Each row was made from one small tree. Brackets hold a mark, then the marks that hang from it, in the order of their numbers. Every link used is in the known rows. Write each row's tree.
Known rows:
{K428 K154 {K685 K996} K979}: [ 14  11 -22  18  11   1  12  23   0  -7 -10 -35   2   7   6  25 -30 -27
 -14   4  -9 -23   1  15 -15  36 -19   6  -6   3]
{K428 {K82 K318} K154 K685 {K979 K905}}: [ 27  33 -45  19 -21  -7   4  41 -28 -36  -8 -49   9  42  30  23  25   2
  -1 -10 -16 -21  32 -23   2   1  -5  -2   3 -24]
{K707 {K82 {K318 K685} K328} K154}: [-18 -26  17 -33  -3 -45 -11 -17   7  17   0  27   5 -40  24 -34 -10 -17
   0  -4  11  -6 -16   5  -5 -27 -14   9  18   4]
{K98 {K82 {K318 K685} K328} K154}: [-19 -24   9 -13 -23  16  -5   5 -16  14  -9  -4  19   5  14  -8   1  36
  -2  -6  11   7  -8   1 -25  12  34  17  10   1]
{K428 K979}: [  7   1  10   7  11  11  24  -8  -1  17   0  -4   1  -5   2   5  -9 -29
   1  -8   5   1   2  -8   0  46   9 -10   2   0]
{K979 K318 K905}: [  0  10 -22  23  -6   8   2  -2  15   2   8  18 -15  21  23 -14  21 -14
  52  -1  22  -7  11 -42  43   1  -7   2 -35   7]
{K707 K82}: [ 11  -3  20 -15  16 -30   3 -13  26  -5   9  14   2 -14   3 -23 -14 -15
  13 -14  12  -1  -9  -3  14   6 -16   3   1  21]
{K428 {K685 K996} {K979 K905}}: [ 10  32 -33  15  10   5  23  12  -6   5 -13 -35  -1  14  19  10   3 -24
   7  13  17 -29   0 -15   9  53 -36   3 -21  -4]
{K996 K685}: [  5 -13  10   7  28  -2   2  -9   7 -11   1  11 -26   1 -22   7  -8 -30
  41  -8  32  23  33  -3   9  21  -2  -3  -1  31]
{K707 {K82 K98 {K318 K685} K328}}: [-16   4  15 -24  -1 -27   4 -13 -11   5  13   7   9 -25  -2 -11   5  32
 -20  -9 -18 -14   2   8 -12 -52   1  17  28  22]
{K82 {K98 K154} {K318 K685} K328}: [-22 -11   8 -24 -21  13  -3   2 -21  -5  -8   1   3  -5 -14   4  17  47
 -29  -2 -13   6  15  10 -22 -37  20   4  26  -1]
{K905 K154 {K979 {K318 {K685 K996}}}}: [ -3  -2  14  -7  25  12 -23 -12  42  33  -1  25  -4 -10   8  -6  -9 -25
  22  40  -8  10 -33  26  11  26  10   7 -75  15]
{K428 {K82 K328} K154 K979}: [  0  10   4  19  -8  16  41   4 -23  13  -4 -19  21   4  -1  10  -9 -20
  -6 -12  -9 -10   2 -27   7  16  20 -15  14 -15]
{K707 {K82 K328}}: [ -9   3  22 -16   8 -31  27 -13   2  11   9  10   9 -23   0 -23 -17 -14
  10 -12  21 -11  -9 -22  16  -3 -10   7  13  22]
{K905 K154}: [ 20   0  34 -13  15   1  -6   1  38   4   8  20 -12   3   2   1  -4 -13
  13  18  22  26 -11   5  11  50  -3 -20 -32  -3]
{K98 {K82 K328} K154}: [-18 -23   9  -3  -8  11   7   5 -16   8  -6  -3  14  13  -1 -11  -5  13
  11  -9  32  14 -16 -16 -11  41  19   1   9  -4]
{K979 {K318 K685} {K905 K154}}: [ -6  13   1   4   3  10 -13   2  43  27  12  32 -11  24  50 -20  16  -6
  37  19  13  -3 -12 -21  39  31 -12 -16 -66  15]
{K428 {K82 K98} K154}: [ 24   3  -1  14   2  17 -13  11   3 -32   6  -6   1  18 -27  14  11  20
  -6  -2 -24  16  11   9  -3 -17   7 -14  13 -18]
{K82 K328}: [ -4   4  19   0   1  14  35  -3  -9  18   2   3   0 -15 -10  -2  -8 -10
  12   0  24  -1   7 -27   6  13  15   4  10   3]
{K234 K154}: [ 34  -9  15  -1   6   7 -21   1  26 -29   6  11  -7  -2   0   1 -12  -9
  20  -5   1  18   4  -3   6  19   2  -4 -19   9]
{K82 K98 K328}: [-11   8  11   1   3  13  20  -3 -24   6  11   1  -5  -6 -30   8   7  16
  -7   2   6   5  11 -14  -8 -10  11  -2  26  -3]
{K707 K154}: [  9 -30  11  -7  11  -4 -21  -8  22  -1  -4  26 -15 -13   1 -15  -4 -37
  19   6  29  23  -7   4  -2  27 -13 -12   4 -19]
{K82 K98 K318 K328}: [ -3   6   5  -4 -15   4  10  -5 -32 -10   8  -2  -7 -13 -30  20  21  32
 -10  -2  -3   6  26  -3 -14 -45  22  12  32  -8]
{K685 K996}: [ 20  -5  11   5  15  23  11 -24  33   6 -10   3  -6 -25 -22   4 -13 -17
  16  17  18   6 -12  14  12  24 -10  12 -23   3]
{K82 K98}: [ 10   0   8   2  12  14  -8  -2   2 -11  11   6 -13   3 -27   8  13  14
  -2   1  -4  15  11   9 -10   1   4  -7  13  -3]
{K428 {K685 K996}}: [ 18  13  -8  11  15  14   3  16  10  -6  -7 -21 -15  -3 -12  12 -27 -13
   3  15  16  -9   3  14 -10  28 -17  15 -11   6]
{K707 {K82 K98} K154}: [ -4 -28   7 -23  21 -49 -37 -17  17 -15  11  31 -12 -15  -5 -28   2 -17
  -1  -5   8  16 -20  19  -5 -11 -39 -15  20  -5]
{K707 {K82 K98 {K318 K685} K328} K154}: [-24 -23  10 -33   1 -47 -24 -17  -5   6   9  27   0 -32   8 -25   5   7
 -17  -4  -5  -2 -14  18 -18 -48 -18   4  33   0]

Which tree is each row?
[-10  38  -2   4   1   9  29  -3 -24  18   5 -10  10  28   3   9  37   5
  -6  14   7   2 -12 -35  22  35  -6 -38 -10 -29]
{K428 {K82 K98 K328} {K979 {K905 K154}}}
[  3  26 -14  19  -5   8   4  47 -41 -26   9 -35  -1  29 -20  21  -5  23
 -23  -2 -17 -11  25 -10 -22 -22   6  -4  33 -14]
{K428 {K82 K98 K328} K154 K685}
[-13 -12   2 -17 -23  -2   1  -1 -30 -25  -7   0  -3   1 -31  12  24  39
 -17  -8   1  16  20  -1 -13 -41  17   2  30 -11]
{K82 {K98 K154} K318 K328}
[ -5  13  -3   8   9  17 -11 -13  57  34   1  30 -10   8  37 -15  10 -12
  38  34  15  -6 -30  -7  46  30 -25  -6 -82  16]
{K979 {K318 {K685 K996}} {K905 K154}}
[-11 -10  -6  24   2  15   3   6  12  27   7  10   6   8  34   1 -21 -26
   3 -13 -27 -18   3  -2   3  12  17  -5 -16  22]
{K428 K154 {K979 {K318 K685}}}
[-19 -12   5 -20 -16  20  -1 -15  -8   2 -18  -1   6 -19 -27   8  11  43
 -29  12 -11   2  -2  26 -16 -36   5  15  10   1]
{K82 {K98 K154} {K318 {K685 K996}} K328}
[-24 -20   9 -23  13 -50 -13 -20  -6   0  11  28  -5 -23  -7 -28  -4 -15
  -4  -4  16   5 -22   0  -3 -18 -31 -11  32  -6]
{K707 {K82 K98 K328} K154}
[-11   5  11 -10 -12  18   7  -3 -25  12   7   1   2 -17 -12  12  15  41
 -21   5 -18  -4  19   6 -25 -41  28  15  28   4]
{K82 K98 {K318 K685} K328}
[-30  12   1  33   0  46  39 -19  -9  67  -5   2  10 -14   2  -2 -31 -29
  -2   3  -4 -19 -21 -15  18  11  25   0 -19  12]
{K428 {K82 K328} {K979 {K318 {K685 K996}}}}
[ 32  -5  -1   6 -12  30 -10  -4  28 -11 -14  -9  13 -13  -6  13  -1  13
  -1  10 -26   2   1  27   2 -25  13  16 -16  -6]
{K428 {K82 {K318 {K685 K996}}} K154}
[  2 -19   6 -22 -12  12 -31   2   4 -23  -8   5  -4   5 -11   5  22  46
 -25  -2 -23  19  16  32 -24 -26  13   0  13   0]
{K82 {K98 K154} {K318 K685}}
[  8 -32  -1  -6 -18   5 -25   5  -1 -22  -9  -3   5  17   2   0  10  26
  12 -13  16  28  -2  12 -17  18  23  11   3 -10]
{K98 {K82 K318} K154}
[ -5  -4   1   4  13  18 -12  -2   8  22   4  13  -1  -5   8 -12  -2 -20
  25  12 -16  -2  -1   2  -1  -1  32  18 -31  20]
{K905 {K979 {K318 K685}}}
[-10  14 -26  37  13  11  12  10  -5  23   0 -14 -16   6   6  14 -42 -39
   0   1   5 -21  -1   2  -1  28  -7   9 -20  16]
{K428 {K685 K996} {K979 K318}}
[  9 -32   6 -26   2 -56 -32 -19  24 -19   0  29  -8 -26  12 -27  -1 -26
  13  -9  17  14 -11  14   3 -22 -26   5  11  -7]
{K707 {K82 K318} K154}
[  3 -18   3 -28  -6 -44 -27  -9   8 -44   1  10  -2   2 -15 -10  14  30
 -14 -19  -9  16   3  20  -3 -41 -15   1  18   8]
{K707 {K82 {K98 K154} K318}}
[-23  -9  15 -26   4 -37   5 -10  -8 -14   3  10   6  -2 -19 -22   0  16
 -15 -16   7   2 -11  -7   4 -19 -18  -7  25  13]
{K707 {K82 {K98 K154} K328}}
[-25 -11  13 -36  -9 -32  -7  -9  -9 -10   0   9  12 -12  -3 -18   6  38
 -28 -13 -14  -5  -2  10 -10 -47  -3   9  25  18]
{K707 {K82 {K98 K154} {K318 K685} K328}}
[  2  13  -7  10   0  -3 -10   1  35   6  13  29 -19  28  32 -11  21 -15
  49  13  28   9  -6 -33  49  26 -16 -18 -61   3]
{K979 K318 {K905 K154}}
[ -2  15 -27  33 -10  22   8   8   6  19   0  -3  16  31  43  -7  12 -15
  18  -7 -24 -23   0 -31  31   9   6 -14 -30   2]
{K428 K82 K154 {K979 {K318 K685} K905}}
[ -9   5   5  -7  -7  25  10 -18 -11  17  -3  -3   2 -32 -25  17   7  36
 -22  17 -16  -7   3  23 -19 -42  13  25  12   5]
{K82 K98 {K318 {K685 K996}} K328}
[ -5  16 -14   1 -22   5  -6  38 -49 -35  -7 -33  -8  30 -29  18   7  40
 -31  -7  -4   6  31  -5 -24 -37  15   0  37 -23]
{K428 {K82 {K98 K154} K318 K328} K685}
[ 21  19 -22  28   6  15  12  24  -5  -8 -11 -43   7  13  -1  24 -29 -23
 -17   3 -15 -17  -2  10  -7  31 -10  -3  -5 -11]
{K428 K82 K154 {K685 K996} K979}
[-17   8  -9  38 -13  15  34   3 -22  25   4  -3  10  11   6   7 -20 -29
   7 -18 -10 -13   2 -35  21  -7  28 -12   0  -2]
{K428 {K82 K328} K154 {K979 K318}}
[ 27  17 -29  24  -9   6   4  23 -13 -22 -16 -47   6   9  -2  35 -16 -10
 -18  -1 -21 -13  12  19 -13  -2  -1  12   0 -15]
{K428 {K82 K318} K154 {K685 K996} K979}
[ 12 -11   7   1  -5  23 -17   1   3  14   8  -1   9  -2  20   2   3  25
  10  -2  -2   8  -3  19 -29  16  33  23   2   5]
{K98 {K82 {K318 K685}}}
[ -9   2  21 -25  -6 -26  17 -13   3  16   4   8  14 -32  16 -19 -10   8
  -5 -11  -2 -18  -2  -4   2 -31   5  22  15  26]
{K707 {K82 {K318 K685} K328}}
[ -2 -31   1 -30  12 -39 -46 -32  29  -5  -1  29  -6 -38   0 -19   2   1
 -15   9 -11   6 -28  50 -14 -38 -36   9   6   0]
{K707 {K82 K98 {K318 {K685 K996}}} K154}
[  3   0 -13  39  -6  17   8   4   0   8   4   0   5  20  10   8 -17 -31
  12 -18 -18  -2   3 -15  19   3  23 -14 -12  -1]
{K428 K82 K154 {K979 K318}}
[ 20   2   0  18  -1  15  16   5   0  -3  -3 -16  14  12   2  11  -7 -22
  -3 -12 -15   1   2  -7   6  26  14 -19   2 -15]
{K428 K82 K154 K979}
[-17 -23   3 -28  -2 -59 -21 -18 -13 -14   8  25  -7 -29  -6 -18  10  -1
  -8  -8   8   8  -8   7  -8 -51 -22   3  37 -12]
{K707 {K82 K98 K318 K328} K154}
[ 22  34 -43  27   1   8  16  25  -7 -15 -15 -49  12  30  16  16   6 -16
   3  10  -5 -28   0 -14  15  35 -31  -4 -20 -18]
{K428 K82 K154 {K685 K996} {K979 K905}}
[ 10  35 -19   3  14  -6  14  16  11   8  -8 -25  -5  22  27  12   3 -25
   3  26  22 -18 -15  -5  14  75 -44 -13 -44  -7]
{K428 {K685 K996} {K979 {K905 K154}}}
[ 24   6   1   7  -9  20 -13  -2 -10 -26   4  -5  -7   5 -35  18  23  29
  -7  -3 -14  24  21  11  -8 -36  23   0  18 -21]
{K428 {K82 K98 K318}}
[ -3  13 -16  12   4  12  -6  33 -37 -18  -6 -36  -3  43 -17  15  -6   9
 -39 -10 -13   3  12   4 -25  28  -1 -27  24 -18]
{K428 {K82 {K98 K154}} K685 K979}
